Each row comes from the steps of one walk. Every step used is in the known rows, and no mark comes twice. Write the walk behind each row, first mark first.
Known rows
manoz-mubiti: [ 16.2  -2.7   0.5   5.8   3.1  -5.2  -0.7  -5.4 -13.1   7.4   0.5  15.0
   7.4  -4.4  13.5   7.9  -3.4  -0.5   2.7  11.3   3.7  -5.2]
fuvur-mubiti-zefe-makov: [  1.6  16.7  -5.8  15.9   6.7  -6.6   8.8   6.4 -20.8  15.2  -0.9 -18.6
  12.5  10.1  -6.3  -3.9 -19.7  13.2  22.2  -1.5  -5.3   8.4]
makov-zozan-manoz-mubiti-zefe: [ 18.0   3.0  -7.5  24.6 -17.7  14.8  29.5   1.9 -10.4  -2.1  -3.0  -4.6
   6.8  -6.3  13.0  -5.3 -13.8 -26.6   4.0   9.0  -3.2  -1.6]
mubiti-zefe-peli-zozan: [-14.4   4.0  -2.5   2.3   6.9  -6.3  33.1   2.4   2.2   5.0  -8.5  -3.7
 -14.1  23.8   8.6  13.9 -28.7 -26.1  -6.2  18.6  -3.2  -4.1]
mubiti-zefe-peli-makov: [  0.7   1.1   0.3  -2.9  -0.8  -2.8  32.3  -9.5 -13.6   6.4  -4.3 -12.0
 -22.2  27.2   8.6   5.3 -11.8 -45.7   3.0   7.4   1.6   3.7]
fuvur-mubiti-zefe-peli-zozan-manoz: [ -4.3   9.3 -13.3  29.3   5.6  -8.4  28.5   3.0 -14.9  14.0 -13.1  -9.0
   0.9   4.3  -0.7   6.3 -24.7  -1.3  16.8  16.2  -1.3  -0.7]
peli-manoz-mubiti: [  4.3  -4.1   0.3  15.7   0.9   1.9  -0.8   1.9 -22.9  17.6  -2.6   1.2
  11.3   3.9  18.2   2.3  16.8 -31.4  11.6   8.8  -0.7 -11.9]
fuvur-mubiti-zefe: [ -0.1  14.7 -18.5  17.8   3.8  -4.9   2.6   5.9 -13.5  10.2  -1.1 -14.2
   8.5  12.0   0.9   5.5 -14.9  10.9  19.4   2.0  -5.9   0.5]
mubiti-zefe-peli-manoz-makov-zozan: [ -9.4   2.2   3.3   7.8   1.3   3.5  35.3   0.1  -4.4  10.4  -7.1 -19.5
  -9.6  24.1  11.3  -3.6 -10.4 -63.3  -3.4  17.1 -12.5  -5.7]
mubiti-zefe-peli-zozan-manoz: [ -7.1   2.1  -4.6  12.5   3.5  -0.7  43.9  -3.0  -1.5   5.2 -11.3  -4.3
 -12.2  17.1   3.7  12.3 -26.5 -30.6   0.4  19.4  -2.7  -6.4]
fuvur-mubiti-zefe-makov-zozan-manoz: [  7.7  15.1  -7.3  28.2  -2.5   2.0  21.8   8.8 -22.9  11.2  -3.4 -24.2
  13.1   1.7  -6.5 -11.6 -21.5   3.6  24.0  -0.1  -5.8  11.3]
makov-zefe-peli: [ -4.1   3.6  -3.7   2.8   6.3  -2.0  37.1  -7.5  -0.9   7.8  -6.5   4.5
 -17.5  -9.0  -2.7 -11.0 -29.1 -32.9  -2.5   9.7   7.9   7.0]
fuvur-mubiti-zefe-peli-makov: [  2.1   9.2  -8.5  16.2   2.2 -12.4  15.9  -1.0 -24.1  15.0  -5.1 -15.6
  -6.8  15.4   4.0   1.9 -14.8 -12.3  18.2   5.6   0.3   7.2]
peli-makov-zozan: [ 17.2   1.6   7.4   5.3 -22.3   4.7   5.1   7.2 -12.1   0.5  -3.4  -4.9
 -15.2  10.5  12.6 -12.6   9.3 -24.6  -4.0  -8.0  13.3  17.6]
manoz-zefe: [ -6.1 -10.3 -13.5   2.4  -1.4  -6.6  12.3   1.9  -0.3   8.8   4.6  -8.1
   2.9   2.9   2.4  12.7   8.5  -2.3   3.3   6.2  -0.4   0.3]
zozan-zefe-peli: [ -9.7   2.5   4.2   9.4   2.0  -5.8   1.6 -16.6   5.5  -0.4 -11.8 -17.4
 -29.1 -18.4  -5.9   8.7 -19.3 -28.9  -1.4   9.2   3.9  -1.4]
zozan-zefe: [  1.6   7.2  -6.9  12.9  -5.0   2.2 -13.4  -9.9   8.5  -2.4  -7.8 -16.4
 -19.7 -12.9  -8.9  11.4  -9.1 -11.6   5.5   0.4   4.2  -0.3]
makov-zozan-manoz: [  7.7   0.3  -1.0  21.3 -19.1  13.7  22.2   6.0  -1.8  -6.9  -4.3  -8.2
   2.7 -14.6   1.9 -16.2  -4.7 -16.8  -1.0   1.0   0.5   3.3]
makov-zefe-peli-zozan: [ -7.6   9.4  -2.0   9.0   6.2  -5.5  37.9   1.2   4.2  11.2 -14.4  12.6
 -19.9  -3.9   0.7  -4.5 -36.1 -24.3  -8.2  16.0  12.1   7.1]
manoz-zefe-peli: [-16.8 -16.1  -3.4  -1.1   4.3 -14.9  26.3  -5.2  -2.9  11.7   2.3 -10.7
  -5.7  -1.2   5.6  10.9  -1.0 -20.9  -2.1  15.2  -0.3   0.6]
zefe-makov-zozan-manoz: [ 10.0   2.5  19.6  12.9  -9.2   9.7  24.7   5.3 -13.9   1.8  -3.8 -13.2
   8.6 -15.0  -8.5 -23.8  -9.7  -7.1   4.4  -4.3   1.8  16.2]
zozan-manoz: [ 12.0  -6.8  -7.4  16.1  -7.8  10.2  22.0  -8.1  -8.9  -3.0  -5.1  -1.5
   0.8 -14.1 -10.2  -4.2   3.4  -7.2  12.7   0.0   1.6  -5.5]
peli-zozan: [ -4.7   4.6  -0.5   8.0   0.8  -4.7   0.2  13.1   8.5   4.6 -11.0  15.0
  -2.2   7.3   4.4   9.4 -10.7  11.8  -8.8  11.1   7.4   0.5]
mubiti-zefe: [ -0.3   8.2 -13.8   0.8   0.0   5.8  17.8   0.6   0.5  -1.4   2.2 -10.3
  -2.7  23.9   3.0  10.4 -12.1 -16.8   6.2   2.9  -8.4  -3.7]
fuvur-mubiti-zefe-peli: [ -7.7  10.3 -10.2  15.8   7.7 -11.6  14.5   0.9 -16.7  12.9  -3.4 -15.6
   2.2   8.0   2.6   4.4 -21.6  -6.5  14.3   9.3  -6.7   1.3]
manoz-zefe-makov: [ -5.6  -8.1   2.5  -2.8   5.0  -7.1  19.0   2.5 -10.3  15.0   4.4 -14.2
   6.2   0.1  -6.0   4.6   4.1   2.2   5.2   2.2   1.4  10.2]

Which walk is each row?
[ 15.7   9.1   5.4   6.8   1.6   1.4  18.4  -0.2 -18.3   9.6   2.8  -1.5
   8.8  12.1  15.3   2.5 -21.0 -18.3   5.4   9.9  -3.0   4.2] : manoz-mubiti-zefe-makov-zozan
[ 15.5   2.7  19.9  14.8  -7.8   6.5  24.1   2.0 -19.7   6.1  -4.0  -5.9
  10.1 -16.6  -2.8 -20.9 -11.5  -9.1   5.9   0.9   3.6  12.7] : zefe-makov-zozan-manoz-mubiti
[  0.8  10.1   2.4  -2.7   5.3   4.2  22.1  -1.6  -9.1   6.4   1.6 -16.1
   1.3  20.5  -4.8   1.4 -16.1 -12.8   8.9  -0.9  -7.1   6.3] : mubiti-zefe-makov
[-20.3  -9.2  12.2   6.4   6.5  -5.5  18.5  -4.4 -12.4  13.0  -6.8 -10.7
  -6.7   0.6   9.1  -6.7   4.9 -46.2   0.7  10.1  -2.0  -6.8] : zefe-peli-manoz
[  5.6   2.9   3.7  14.2   3.4   4.2  14.6   2.0 -28.5  21.8  -2.6  -8.8
  10.6  18.2  14.9   1.7   6.4 -38.8  18.0   8.4  -4.6  -7.2] : peli-manoz-mubiti-zefe-makov
[ 15.8   4.7  -8.8   5.3   2.8   0.6  11.9  -6.2 -12.7   7.7   1.9   5.7
   4.8  14.2  16.8  16.0 -14.3 -16.1   6.8  13.5  -2.8  -7.6] : manoz-mubiti-zefe
[-12.4   1.7  -3.7  -2.4   6.7  -2.7  32.9  -7.3  -1.8   3.1  -2.3 -13.3
 -12.3  19.5   6.1   7.8 -21.3 -34.1  -0.7  11.9  -8.1  -4.2] : mubiti-zefe-peli
[ 15.9   5.5   0.6  22.9   1.9   2.3  31.1   4.0 -12.8  10.7 -13.9  14.2
   4.2   2.4   1.8  10.9 -18.8   1.5   8.5  17.8   7.4  -1.5] : peli-zozan-manoz-mubiti-zefe-makov
[ -0.3  -6.4  19.2   1.7  -9.9  -6.2  20.5  -2.2 -13.7   3.2  -5.8  -6.0
 -22.6   3.1  13.5 -12.9  -4.2 -40.0  -9.1   4.8   9.3  14.1] : zefe-peli-makov-zozan
[  0.9   7.2  22.7   1.6  -4.2   2.5  11.6  10.5  -8.0   3.9  -0.5 -11.9
   6.3  -5.5  -2.5 -21.8 -11.2  -3.9  -3.2  -5.7   1.1  18.7] : zefe-makov-zozan
[  3.1   0.2   7.3   8.3  -6.0  -5.0   3.7 -18.8  -3.9   4.9 -12.4 -16.5
 -39.3 -11.1  -3.3   6.6  -8.9 -38.8   2.4   3.5  12.5   6.9] : zozan-zefe-peli-makov
[ 28.3  -5.8  -3.7  19.0  -9.0   5.1  41.4 -19.1 -29.3   8.8  -6.6   3.1
  -8.0   0.9   6.4   4.7  -4.8 -36.5  17.6  14.6   5.2  -6.9] : zozan-manoz-mubiti-zefe-peli-makov
[ 24.9  -7.9  -4.4  20.3  -5.2   6.6  20.0 -12.1 -18.6   3.6  -4.0  10.6
   6.7 -19.2   0.6   1.7   1.5  -7.8  14.9   9.8   4.3  -8.0] : zozan-manoz-mubiti
[-10.8  13.3 -10.2  19.1   9.6 -14.8  15.4   7.0 -10.6  14.8  -8.7  -9.0
  -0.5  12.7   5.2   7.6 -28.2   2.7  11.0  15.1  -2.2   1.4] : fuvur-mubiti-zefe-peli-zozan
[ 10.0   1.9   9.7   1.1  11.1  -1.7  29.9 -12.9   5.6  13.0 -10.8  10.7
 -17.2  -9.8 -12.6 -13.1 -19.0 -32.9  -9.9  16.0   2.2   4.9] : manoz-makov-zefe-peli
[  7.2   4.7  10.4   5.2  12.3  -4.6  29.8  -7.3  11.0  16.4 -16.6  17.5
 -18.5  -5.2  -9.6  -8.7 -24.2 -26.0 -15.8  23.0   5.2   6.0] : manoz-makov-zefe-peli-zozan
[  0.5  12.5   4.7   2.1  -2.4   7.3  27.0   7.5  -6.3   3.1   1.8 -21.5
   2.5  21.3   3.0  -7.1 -20.7 -21.1   3.8  -0.5  -7.1   9.8] : mubiti-zefe-makov-zozan
[ 25.1  -0.5  -3.1  20.0  -1.1   8.9  36.7 -13.7 -24.6   7.8  -3.4  -0.2
   6.9  -4.9  -2.6   2.4 -10.6 -15.6  20.2   9.5  -1.3  -4.3] : zozan-manoz-mubiti-zefe-makov
[  0.9  -5.6  -3.0  21.1  -3.3  -1.2  30.1   7.8  -4.5  12.8 -11.7   5.5
   3.7  -3.1  -6.9   9.6  -5.0   8.3   5.0  13.8   9.2   4.4] : peli-zozan-manoz-zefe-makov
[  0.8 -21.1  -8.6  15.6  -3.4  -1.1  44.6 -11.7 -11.8   7.3  -4.0 -10.7
  -3.6 -16.1  -7.3   5.1   2.1 -22.5   9.8  12.5   1.3  -4.8] : zozan-manoz-zefe-peli
[ 24.5  -7.2   3.5  16.8  -1.4  10.2  22.7 -13.6  -2.8   4.1  -9.0   3.6
  -0.1 -17.0 -20.5  -8.8   7.4 -11.4   5.3   9.1  -1.8  -5.0] : zozan-manoz-makov
[-16.9  -3.2  13.2   2.8   8.7 -14.1  17.9   3.4   3.4   8.2 -13.2   9.7
 -13.5  -0.3   7.8   4.4 -19.5 -12.5 -14.3  20.1   5.4   1.1] : zefe-peli-zozan
[ 32.3   0.4  -2.7  18.7 -25.3  12.4  29.2  -0.9 -24.4   3.0  -5.5  -4.2
 -10.0  11.0  13.6  -8.6   2.1 -36.4   8.7  -0.3  11.7   9.5] : peli-makov-zozan-manoz-mubiti-zefe
[ 19.0  -6.3  -7.4  19.6  -0.2   4.7  41.5 -17.2 -21.1   6.2  -4.9   2.7
  -0.3  -7.4   4.1   6.8 -13.7 -29.9  14.7  17.9  -1.7 -11.0] : zozan-manoz-mubiti-zefe-peli
[ 15.3   6.3  11.2  14.4  -6.3   5.4  -3.6  -3.6  15.9   3.2  -9.5  -9.0
 -13.9 -12.7  -7.7  -7.2  -9.1 -23.2 -14.1  10.5  -3.1   5.9] : manoz-makov-zozan-zefe
[ -8.8  -9.8  13.6   8.6   8.3  -8.6  15.0  -8.9 -21.4  17.8  -7.3   0.0
  -2.6  -2.5  17.7  -2.1   1.7 -46.7   2.1  18.7  -0.3  -8.6] : zefe-peli-manoz-mubiti
[ 26.0  -1.1  -6.3  19.7  -2.9  14.2  36.4 -14.3  -1.8   7.6 -12.3   7.0
  -5.0 -19.6 -23.7 -13.2  -6.4 -22.1   7.8   8.6   3.2  -1.7] : zozan-manoz-makov-zefe
[ 22.1   5.7  -4.9   4.2 -11.4   5.2  20.8  -4.3 -14.2   8.0  -5.9   6.1
 -23.2   8.9  -0.5  -9.5  -0.4 -26.6   8.2  -7.7  20.2  17.2] : peli-makov-zefe
[ -3.9  11.2  -4.8  17.6  -3.3  -3.8  -9.9   5.0  15.8   2.0 -17.5   1.9
 -17.5  -3.7  -1.5  18.4 -16.3   4.1  -4.7  11.9  12.7   0.0] : peli-zozan-zefe
[ 17.1   6.4   3.6   2.9   9.1  -1.0  14.8  -5.5 -21.0  12.2   3.7   2.5
   7.7  12.4   9.5   8.0 -17.3 -12.3  10.5   8.8  -1.2   0.4] : manoz-mubiti-zefe-makov
[-11.2   8.1 -10.5  22.1   8.2  -9.1  15.9   3.3 -21.5  18.5  -5.6 -21.5
   3.5  14.3   6.6   1.2 -12.3 -19.1  20.8   8.5  -8.0  -3.1] : fuvur-mubiti-zefe-peli-manoz
[-18.1 -14.0  -1.5   2.8   5.3 -17.6  25.6   4.5   1.2  15.0  -5.1  -0.5
  -8.2   3.9   8.8  17.8  -7.2 -12.7  -8.5  22.4   5.4   1.7] : manoz-zefe-peli-zozan
[-11.0   5.8   7.1  21.4 -12.0   4.9   9.0   1.6   4.2  -0.6 -10.8 -27.6
 -20.3 -11.9   9.6  -8.5 -10.9 -49.6  -6.3   7.7   0.1   2.0] : makov-zozan-zefe-peli-manoz
[-12.2  -7.5   3.7  14.8  -5.2   0.4  19.6  13.9 -17.1  20.5  -0.6 -26.6
  11.4   7.6   9.1  -7.8  18.5 -35.5   9.1   1.4  -2.1   3.6] : peli-manoz-zefe-makov-zozan
[  0.1   0.6   0.2  12.1   5.3  -1.3  44.3  -5.4   3.4   8.0 -14.0   0.4
 -13.6  16.2  -0.3  10.4 -24.6 -33.7  -3.5  25.1  -5.4  -5.6] : mubiti-zefe-peli-zozan-manoz-makov
[ -7.6   7.3   7.4  16.0 -11.3   0.3   7.8  -1.9   8.9  -4.1  -9.1 -22.6
 -21.4 -16.8   7.4  -5.6 -21.2 -34.1 -11.2   6.5   0.9   6.3] : makov-zozan-zefe-peli
